What can hang from each mark:
sinod: sisevur
vazeg: fabag sinod
fenu: fabag komu
nodu: komu
befo: fenu nodu
fabag: fenu sabel sisevur vazeg
sisevur: fabag
komu: fenu nodu
sabel: fabag komu nodu

Every row comes from one small tree of marks. The marks that hang from a mark follow it in brackets, in alphabetical order. Every link used is in the known rows. Which tree was each row made from?
(in the rows, 128 means zero)
Known rows:
fabag(fenu sabel): [ 74 172 108 153 121 120 133 145 143  73 132 109  91 118 114 160 131 118
 123 139 119 173 153 134 165 161 144  89 119 115 136 117 123 154 115 115
 137 127 145 129 118  99 146 177 128 119 125 124 126 122 152 136 118 100
 132 145 128 123 134 138 136 153  84 130 133 131 153 152 103 101  91 146
  97 117 127 146 161 121]
befo(fenu(fabag(vazeg) komu) nodu): [ 56 174 141 180 128 111 137 125 132 159 112 157 104 129 105 108 154 118
 126 133  94 139 139 170 153 177 142  79 200 113 143 129 103 154  99 140
 135  99 152 147 123  99 195 157 135 114 129 122 127 105 161 126 110  93
 164 169 123  90 125 120 131 169  99 147 143 100 149 125 100 114 118 201
 117 125 140 125 172 112]
fenu(fabag komu(nodu)): [ 85 141 134 164 126 106 123 112 131 124 111 146 108 141  77 100  86 113
 140 132 125 135 129 125 154 143 136  94 171 113 124 138 128 146 105 129
 156 104 126 139 116 116 166 154 122 117 139 125 128 115 156 129 103 113
 154 179 130 109 121 125 137 144  97 114 157 114 167 104  91 116 131 170
 135 120 154 119 161 118]
sisevur(fabag(sabel(nodu) vazeg(sinod))): [ 85 160 134 160 133 129 139 140 139 140 141 122 141 110 114 140  88 126
 121 138 117 181 161 117 174 183 143  64 189 151 126 133  98 155 129 116
 125 145 133 116 105 111 132 159 129 117 135 136 126 122 166 117 127 114
 142 157 142 155 141 101 125 158  84 122 146 123 137 165  91 117  67 144
  95  96 126 133 106 118]
vazeg(fabag): [141 152 137 145 106  88 133 128 134 130 128 122 124 124 108 127  51 120
 121 123 120 142 131 134 140 148 130 114 193 114 122 118 108 135 105 116
 136 114 135 137 130  99 160 146 128 121 138 122 125 122 162 134 122 121
 149 155 120 148 127 111 124 145 123 103 154 127 152 117 108 132 143 136
  91 105 142 116 110  95]
befo(nodu): [ 81 154 131 149 125 109 139 127 134 138 122 125 101 129 116 115 151 123
 120 122 103 130 131 140 145 150 126 140 144 106 150 121 137 152 111 117
 132 126 130 142 137 106 152 133 133 127 134 122 130 117 154 129 109 122
 138 147 130 125 128 122 125 146 116 122 124 122 152 127 118 127 138 147
  95 134 135 135 134 117]
sabel(fabag(sisevur) komu(fenu nodu)): [ 87 138 127 148 130  78 129 140 147 118 140  87 127 113  88 131 127 109
  84 128 108 191 148 151 226 191 121 153 108 148 168 129 137 173 107  85
 135 102 136 151 135  90 158 153 113 107 143 128 134 119 149 121 105 103
 156 152 159 148 131 105 163 126  84  89 127 121 160 166  74  64 158 133
 103 107 129 129 157 149]
vazeg(fabag(sabel(komu) sisevur)): [125 180 121 153 120  87 139 139 144 116 137 102 103 127 103 141  80 115
  92 138 116 182 164 145 176 190 132  82 156 120 136 114  95 147  97  79
 123 107 136 130 123 105 195 184 121 114 130 124 121 124 164 131 121 113
 153 143 129 148 141 106 146 142  86 106 150 125 157 143  85 107 145 135
  83  99 132 129 141 107]
sabel(fabag(fenu vazeg(sinod)) nodu): [109 145 102 160 123 108 146 138 148 100 144 111 173  98 110 166  84 120
  90 142 113 177 156 153 194 181 134  78 185 142 141 108  92 174 118 123
 123 121 141 142 114 101 146 141 127 102 147 145 129 128 149 125 122 108
 172 158 132 158 130  82 130 148  99 124 133 111 151 190  77  70  90 143
 117 106 123 148 133 128]
nodu(komu(fenu(fabag(sisevur)))): [117 139 139 153 100  98 139 123 144 121 137 110 108 118  84 132 158 116
 124 129 123 159 151 120 155 156 130 126 126 120 112 122 136 146 104 115
 147  89 138 145 116  80 131 163 124 114 143 125 133 116 190 125 122  92
 140 168 144 115 134 125 129 141 106  99 146 127 160 125 114 121 169 153
 126 112 134 107 169 144]
komu(fenu(fabag(sabel vazeg)) nodu): [ 13 132 130 169 119  70 121 131 142 120 122 115 101 113  91 138 141 110
 148 133 115 173 141 132 200 199 152 106 138 123 129 145 114 156 106 137
 150 129 135 159 111  89 162 159 130  99 126 117 131 110 151 127 109  75
 134 169 144 126 135 141 147 155  77  92 155 118 160 124  84 126  57 153
 116 109 144 134 198 125]
befo(fenu(fabag(sabel vazeg)) nodu(komu)): [  5 160 135 176 106  87 148 135 135 157 126 123  89 118 111 125 175 126
 111 131  94 147 156 146 180 193 140 104 159  97 128 135 103 155  93 139
 125 119 153 149 123  97 203 166 145 108 129 122 131 108 172 127 118 110
 157 150 130  86 140 124 119 176  77 143 138 108 152 138 113 132  86 183
  92 112 116 129 184 115]
fabag(sabel): [ 92 158 120 153 123 114 140 140 140 120 128 115  96 128 118 136 120 126
 127 134 123 161 146 122 150 164 139  97 120 109 135 117 118 150 117 115
 132 139 137 135 124 111 171 159 125 122 131 122 127 122 159 134 118 110
 135 144 131 127 133 139 127 147  89 120 130 129 161 136 107 123 107 131
  91 119 134 132 149 116]
fabag(fenu sisevur vazeg): [ 93 177 128 160 119 122 127 130 144  92 139 114 141 109 107 160 136 120
 128 148 124 168 171 163 174 190 139  72 141 129 145 118 112 162 113 109
 122  67 144 148 116  99 119 173 122 111 119 115 123 120 158 130 119  94
 128 143 132 112 136 117 149 162 114 135 134 130 145 176  99  95 127 150
 129 112 128 148 170 135]
sisevur(fabag(sabel vazeg)): [ 69 168 150 159 116 126 127 135 137 143 140 132 122 121 117 136 102 128
 129 140 126 170 160 120 162 173 147  89 150 143 139 138 109 152 120 124
 121 131 133 124 114 107 149 165 129 123 128 118 117 120 158 124 123 112
 129 160 146 131 138 123 137 168  85 128 135 136 141 153 110 132  68 150
  82  97 124 137 118 122]
sinod(sisevur): [130 140 134 148 123 116 144 142 135 129 124 117 121 125 114 140 125 127
 124 137 124 148 129 149 130 149 127 110 155 111 127 110 132 145 127  94
 140 146 137 138 136 114 147 139 137 129 132 121 122 123 163 125 121 132
 125 165 123  88 127 110 118 120  94 114 124 133 159 141 104 121 125 131
 101 114 154 117 107 116]
fenu(fabag(sabel sisevur vazeg) komu(nodu)): [ 38 171 133 182 118  97 124 121 138 124 122 140  98 139  81 121 130 116
 144 151 127 171 169 148 188 207 151  40 151 121 125 136  94 156  95 117
 142  93 127 154  99 120 185 188 118 102 124 120 125 112 160 127 105  95
 143 166 136 105 137 129 152 158  88 132 158 117 168 151  77 110 100 179
 132 113 146 139 207 128]
komu(fenu(fabag(sabel sisevur)) nodu): [ 28 146 124 160 117  85 124 132 143 105 125 110  81 125  82 120 141 106
 145 131 113 190 143 141 201 189 148 114 115 121 127 143 135 154 103 100
 151 114 139 148 117  90 165 181 123 107 129 119 132 108 160 127 106  78
 133 159 150 123 138 135 147 141  94  93 152 120 166 129  87 110 122 149
 121 119 144 124 196 127]
vazeg(fabag(fenu(komu) sisevur) sinod): [161 172 114 155 126 108 142 128 140  79 132 133 122 112  93 140  76 105
 129 143 129 177 158 153 154 169 129  38 238 128 117 115  88 133 108  93
 138  68 139 131 101  97 122 182 123 115 133 127 128 118 185 131 122  96
 162 162 116 156 128  89 122 141 132 117 168 109 149 153  81 101 157 156
 118  89 147 129 151 108]
sabel(komu(fenu) nodu): [137 137 112 144 146  95 135 143 146 132 136  92 149 112 103 151 126 115
  88 125 101 160 146 128 185 166 118 146 124 132 158 111 132 166 118 104
 139 137 142 127 135  88 141 127 130 116 141 146 132 126 150 117 118  92
 146 164 143 146 124 109 155 129  67  95 129 123 151 144  83  82 143 134
 114 129 128 118 119 135]
fenu(fabag(sabel sisevur vazeg) komu): [102 186 136 183 116 119 129 120 143 126 127 146 103 142  90 138 139 116
 136 156 131 177 173 150 158 194 154  25 152 121 120 118  92 150 100 115
 138  90 132 146  98 113 195 191 117 110 124 123 118 119 172 129 117  87
 153 174 126  99 136 125 142 163  91 139 155 120 171 150  86 105 115 178
 132 114 146 130 189 127]
sisevur(fabag(sabel(komu(fenu)) vazeg)): [ 91 169 148 159 134 108 124 138 147 136 148 120 121 107 111 150 148 118
 112 137 119 190 168 127 190 189 140 107 140 156 159 139 112 155 120 115
 126 133 136 122 118  87 139 166 129 118 125 123 120 119 158 121 123  92
 129 166 154 132 139 121 163 159  52 107 137 134 134 151  94 114  61 153
  79  92 122 135 119 138]
sinod(sisevur(fabag(fenu(komu)))): [137 164 145 150 125 139 133 138 135  96 133 140 119 122  98 144  96 121
 129 147 134 171 144 155 142 133 130  84 181 150 130 125 132 146 126  97
 154 131 140 113 125 105 105 168 136 139 131 123 114 120 158 120 122 125
 116 192 129  85 129 103 133 137  82 131 135 131 137 165 100 102 119 172
 102 102 149 124  95 123]
fenu(fabag komu): [147 155 137 167 121 121 132 117 135 125 117 151 112 141  86 120  98 116
 134 139 128 139 136 138 123 134 139  75 168 117 118 116 123 141 111 130
 152 102 130 134 110 108 165 155 124 124 139 129 121 121 168 130 115 104
 155 181 124 110 121 123 130 146 100 122 149 119 170 111  99 110 150 172
 133 120 151 115 138 115]
fenu(komu): [146 152 134 156 132 128 135 124 133 132 120 143 117 134 105 127 110 121
 130 134 128 134 139 133 130 144 127  88 155 113 136 117 128 142 114 128
 143 111 134 143 117 109 140 142 118 124 135 125 122 122 167 131 113 111
 144 165 128 121 119 126 130 138 109 129 139 124 157 135 105 117 145 152
 116 120 147 116 139 126]
sinod(sisevur(fabag(fenu(komu) sabel(nodu)))): [ 99 170 126 158 124 125 136 145 141  92 136 130 113 121 100 154  88 119
 119 152 126 190 158 148 166 153 134  56 165 151 131 122 119 155 123  90
 151 166 142 103 120 111 139 179 136 134 131 138 117 123 150 115 124 118
 119 191 133  90 132 107 138 140  61 146 136 128 141 181  81  89  95 169
  93 116 143 131 107 124]

Write each row's tree:
[113 152 129 157 107 108 132 135 144  97 140 116 144 108 108 161 105 121
 103 141 124 170 155 158 179 169 141  96 137 137 145 113 110 169 115 133
 127 111 141 151 122  97 151 150 124 109 137 125 121 124 145 133 118 104
 154 151 131 135 129 107 140 158 103 127 126 125 150 173  97  82  85 149
 103 104 125 149 146 125]	sabel(fabag(fenu vazeg))
[137 149 123 162 124 116 148 139 144  94 131 133 140 105 105 167 133 114
 111 155 132 185 162 166 167 178 133  37 200 141 134 103  84 158 123 115
 142 119 137 153 110 103 138 150 129 110 139 126 125 124 167 126 123 108
 160 178 119 114 128  85 124 137  89 135 133 111 155 190  77  75  72 155
 112  85 143 145 144 127]	sabel(fabag(fenu(komu) vazeg(sinod(sisevur))))
[ 94 172 147 155 119 136 119 129 138 103 145 129 144 104 107 143 100 123
 127 138 123 166 153 131 163 154 143 102 166 155 139 139 124 153 121 129
 128 102 139 116 116  95 103 168 130 125 128 119 119 118 154 125 124 107
 123 164 140 125 134 111 145 170 103 128 139 134 126 158 109 116  92 161
 105  96 124 142 111 125]	sisevur(fabag(fenu vazeg))
[ 77 159 105 162 135 109 149 146 146  80 134 114 116 100 123 178 172 119
 129 158 128 188 170 155 164 198 144  38 183 121 125 109  87 151 131 105
 130 138 144 143 110 105 131 173 141 109 118 120 127 121 174 125 129 101
 133 161 115 109 143 113 121 142  66 124 139 121 151 175  84 104  20 140
 102  84 138 152 162 120]	fabag(fenu sabel vazeg(sinod(sisevur)))
[ 98 159 143 151 117 127 140 146 136 126 135 121 103 127 112 137 118 127
 125 142 128 176 141 139 145 149 139  97 149 137 129 130 129 145 129  89
 141 171 137 115 127 110 151 163 136 135 130 120 118 121 158 120 124 133
 115 172 136  87 137 116 119 135  72 121 130 135 144 149 106 122  96 144
  75 100 143 122  87 112]	sinod(sisevur(fabag(sabel)))
[127 143 119 160 141  86 135 138 147 135 141 107 157 111  92 156 124 114
  88 130 102 168 150 138 195 180 128 124 151 138 146 108 110 168 108 115
 138 135 137 136 124  89 150 138 134 103 136 146 127 124 153 114 121  86
 164 175 139 136 126  98 165 140  51  93 142 116 159 129  76  82 117 151
 131 125 132 123 136 126]	sabel(komu(fenu(fabag(vazeg))) nodu)
[ 90 151 119 161 134 106 147 138 140 130 130 121 122 112 126 147 148 123
 131 142 120 165 165 132 152 197 142  51 177 114 129 119  86 148 126 126
 123 130 135 148 106 111 152 151 130 107 125 119 131 121 178 132 125 104
 149 148 125 144 139 121 114 151  93 115 143 119 155 152  96 127  43 126
 101  92 132 138 157 116]	fabag(sabel vazeg(sinod))
[141 144 137 157 130  92 136 142 149 136 144 103 152 103 106 164 149 113
  80 135 113 184 155 149 203 189 130 133 125 148 172 112 105 171 113 124
 129 119 136 155 132  80 161 131 123 103 142 130 126 125 155 124 120  90
 158 169 146 142 129 106 160 142  70  98 124 124 154 159  81  73  94 139
  95  96 123 133 139 137]	sabel(fabag(vazeg) komu(fenu))
[106 170  89 153 121  91 146 142 145  76 145 100 120 109 102 154  58 112
 110 136 113 196 164 145 185 195 134  37 209 125 118 111  80 147 103  82
 132 108 145 119 104 100 160 189 126 108 132 139 131 123 170 128 126 101
 157 146 119 168 141  91 122 145 108 113 168 108 152 169  73  87 134 138
 104 101 135 137 145 102]	vazeg(fabag(fenu sabel(nodu) sisevur) sinod)
[ 78 184 130 168 125 126 123 139 143 101 142 143 130 116 101 158  88 121
 120 145 125 187 175 135 190 177 142  47 160 159 138 134 100 165 113 129
 141 131 140 112 104 103 133 179 127 122 127 137 117 121 149 122 122  92
 132 181 139 132 137 110 157 172  64 152 144 125 133 183  85  94  71 183
 102 111 124 145 143 131]	sisevur(fabag(fenu(komu) sabel(nodu) vazeg))
[ 78 152 129 162 124 112 146 134 141 144 151 115 138 108 114 143  99 132
 114 134 119 168 172 104 178 181 132  79 181 145 121 132 101 155 121 123
 123 141 132 118 100 110 126 155 129 117 140 137 127 124 182 118 131 123
 138 165 147 155 145  97 118 164  79 125 143 124 138 167  97 126  63 147
  93  87 117 126 123 137]	sisevur(fabag(sabel(nodu(komu)) vazeg(sinod)))
[145 149 109 146 137  72 155 150 144 112 134 105 103 106 110 155 117 106
 107 139 119 200 153 154 167 192 127  76 217 126 125 106  80 137 120  78
 139 158 138 130 124  90 162 161 143 114 134 125 127 121 181 127 132 109
 147 171 122 141 135  94 119 116  53  78 157 112 155 142  70 109  75 124
  74  69 150 121 122  95]	vazeg(fabag(sabel(komu(fenu))) sinod(sisevur))
[ 26 132 127 160 120  77 124 129 140 112 120 113  82 119  86 124 126 107
 147 127 115 174 131 128 188 177 148 123 124 119 130 142 136 151 108 123
 156 136 138 145 121  86 167 165 127 108 132 122 131 109 152 128 108  82
 135 164 143 120 132 149 138 144  80  91 154 117 164 114  90 118  93 152
 112 115 143 122 180 120]	komu(fenu(fabag(sabel)) nodu)
[ 81 175 110 154  94  74 140 142 147  81 147  98 113 116  95 159  62 117
  98 135 117 184 170 144 195 178 129  80 157 116 117 116  95 159  88  94
 136 110 146 120 114  98 164 194 125 111 136 138 126 123 161 132 124 110
 143 143 125 142 142 103 136 160  96 123 156 123 150 177  88 103 143 149
  96 113 122 135 169 118]	vazeg(fabag(fenu sabel(nodu(komu)) sisevur))
[113 141 127 147 101  83 146 141 147 132 151  93 143 112  89 152 116 121
  85 126 112 181 158 137 200 172 118 139 100 143 137 114 123 175 103 103
 142 117 140 147 126  88 157 146 111 112 159 149 134 126 168 125 120 101
 153 154 153 144 135  95 131 134 109 118 129 124 158 194  91  79 186 139
 109 126 120 111 150 155]	sabel(fabag(sisevur) nodu(komu(fenu)))
[128 158 114 151 123  87 147 135 138 114 129 115 101 116 114 140  71 114
 123 133 122 168 144 128 147 175 136  69 220 110 112 114  79 129 111 107
 130 128 136 132 112 103 167 157 132 112 138 124 128 122 181 135 127 115
 159 148 116 169 136 109 102 138 110  96 162 112 156 125  91 132  93 126
  83  83 142 126 131  89]	vazeg(fabag(sabel) sinod)
[125 173 124 148 106 100 129 130 142  83 135 113 123 116  99 142  67 112
 118 135 122 166 145 158 165 160 135  82 184 128 127 118 108 148 100  90
 131  79 143 129 123  92 142 177 125 117 131 120 120 119 158 135 121 104
 141 142 123 143 131 109 137 149 131 114 153 125 147 149  97 105 171 147
 105 111 139 135 142 106]	vazeg(fabag(fenu sisevur))
[110 178 116 150 123  69 137 145 150 115 143  93 119 119 100 153  80 108
  85 133 105 199 163 152 204 200 129  95 152 133 138 110  93 158  94  81
 136 127 141 125 124  90 189 174 124 110 134 141 128 123 161 125 124  91
 155 156 136 156 136  98 157 134  73  98 153 120 153 160  69  86 147 137
  90 115 132 122 144 115]	vazeg(fabag(sabel(komu(fenu) nodu) sisevur))
[102 179 130 160 122 140 124 136 138  83 137 138  96 124  98 138 102 114
 131 144 128 182 159 124 165 148 142  63 150 144 138 136 128 150 119 116
 144 119 139 102 105  98 128 187 125 133 129 125 117 119 155 128 120 102
 127 174 141 135 133 129 147 161  79 143 145 131 137 162 100 104 104 173
  91 103 127 139 126 128]	sisevur(fabag(fenu(komu) sabel))
[ 15 174 110 165 132  87 126 144 147  79 144  89 117 109 104 158 151 115
 104 150 118 195 187 152 229 226 139  77 118 128 161 135 111 172 107  94
 118  92 142 144 112 111 155 189 125 100 111 119 127 118 145 126 110 100
 137 135 142 121 144 115 176 161  54 121 136 130 149 184  75  83  70 150
 110 104 120 167 205 146]	fabag(fenu sabel(komu(nodu)) sisevur vazeg)
[ 88 160 124 152  99  58 140 139 145 117 144 100 111 117  95 150  86 117
 105 129 116 190 161 132 190 193 129  95 146 120 120 116  94 151  86  96
 143 121 142 135 118  89 178 177 122 110 142 136 131 120 172 129 126  91
 145 155 135 157 139 117 136 144  96 109 159 123 155 169  88 117 146 141
  91 114 128 114 166 123]	vazeg(fabag(sabel(nodu(komu(fenu))) sisevur))
[ 61 123 129 153 122  83 122 123 137 116 116 118 106 117  82 119 119 109
 145 122 115 152 120 132 180 161 138 144 146 123 128 141 144 152 109 127
 155 119 135 145 125  87 139 148 128 111 135 121 130 109 154 126 107  88
 140 171 146 126 123 132 141 142 102  82 152 118 159 104  93 115 123 149
 126 117 149 115 165 121]	komu(fenu(fabag) nodu)
[110 174 126 183 127 123 140 123 142 124 127 146 105 133  90 134 153 113
 142 159 128 180 174 146 155 205 147   4 193 119 112 117  83 144 110 110
 131  88 131 147  86 113 174 188 121 104 125 123 126 117 194 127 121  83
 168 172 123 119 138 114 129 156  95 133 163 109 170 149  79 106 104 169
 135  96 147 130 187 129]	fenu(fabag(sabel sisevur vazeg(sinod)) komu)
[ 48 175 106 153 118  69 127 138 145  73 141  91  98 115  92 147  75 106
 100 137 112 190 167 146 211 201 132  91 159 124 148 131 101 156  93  81
 129  97 141 124 121 102 173 195 125 107 122 123 126 118 146 133 113 110
 146 138 128 147 138 110 163 150  76 106 153 124 150 154  75  91 122 150
  91  94 131 150 166 116]	vazeg(fabag(fenu sabel(komu(nodu)) sisevur))
[127 137 132 162 130 106 134 123 141 128 126 127 130 106  98 143 162 111
 139 136 121 165 140 134 156 174 141  89 190 130 115 117 112 142 121 131
 142 107 138 154 107  80 125 147 131 106 133 123 130 115 182 127 125  71
 152 179 133 139 130 120 122 146 101  90 154 113 157 116  94 117  95 147
 131  97 144 119 151 113]	komu(fenu(fabag(vazeg(sinod))))
[119 157 135 160 127 112 136 124 146 123 134 123 130 110  95 141 169 107
 142 142 119 181 150 149 162 189 142  73 179 136 117 116 110 143 119 109
 135  83 138 157 108  80 128 164 124 103 131 122 131 113 185 122 124  67
 153 173 137 139 135 112 128 145 114  92 154 114 157 133  89 107 131 145
 140 100 147 116 167 125]	komu(fenu(fabag(sisevur vazeg(sinod))))
[ 81 161 126 160 142  88 133 144 149 130 139 104 120 109 121 164 169 116
 107 139 115 186 168 137 193 206 140 100 116 125 160 117 103 160 114 119
 127 134 139 152 119  90 159 150 126 106 121 122 128 122 160 126 123  79
 141 155 142 134 137 131 160 149  43 103 132 129 151 143  88 108  49 141
  91 101 125 141 173 131]	fabag(sabel(komu(fenu)) vazeg)
[ 95 173 109 153 141 106 142 148 146 123 141  88 121 129 105 148 118 125
  81 139 107 173 173 140 195 190 128  96 107 122 156 111 115 166 113  75
 123 123 138 126 126 119 189 171 120 114 131 143 128 129 156 121 118 115
 150 135 141 127 139 111 154 136  61 119 128 125 163 164  79  78 150 134
 102 131 125 132 141 140]	fabag(sabel(komu nodu) sisevur)
[107 161 146 157 106 110 135 132 142 139 138 118 147 117 108 143 114 123
 102 142 125 173 156 162 172 190 140  95 133 137 149 114 109 164 110 107
 113  93 135 160 120 106 172 156 111 107 140 123 124 125 157 130 116 111
 159 147 139 129 135 102 137 148 127 126 125 128 158 179  97  87 145 140
 108 109 131 131 152 131]	sabel(fabag(sisevur vazeg))
[ 69 144 146 147 133 103 135 146 134 131 132 108 102 121 101 132 109 123
 107 140 121 174 147 136 177 167 129 117 152 140 148 142 137 154 125  76
 136 169 131 112 133 119 154 162 138 130 131 121 121 121 150 112 116 148
 118 165 146  97 135 103 141 131  45 107 130 129 146 147  90 111  86 143
  76  90 140 131  99 124]	sinod(sisevur(fabag(sabel(komu(nodu)))))
[121 168 116 151 120  99 147 136 140 110 135 111 103 119 110 133  87 115
 123 138 122 180 154 146 153 195 134  53 210 115 112 116  81 132 108  81
 125 103 135 136 108 103 166 185 123 112 133 122 128 119 185 132 126 111
 155 140 122 161 140 104 110 138 127 102 165 114 158 142  90 122 132 126
  88  86 144 122 139  96]	vazeg(fabag(sabel sisevur) sinod)
[ 59 112 130 160 134  80 135 131 139 123 117 119 125 104  91 138 158 110
 151 135 117 171 131 153 178 187 138  94 204 128 114 136 111 148 120 117
 150 134 135 159 117  89 125 139 140 102 131 117 133 108 167 118 116  91
 137 184 135 105 133 112 127 127  89  79 153 113 159 122  79 124  63 147
 130  90 160 121 164 120]	komu(fenu(fabag(vazeg(sinod(sisevur)))) nodu)
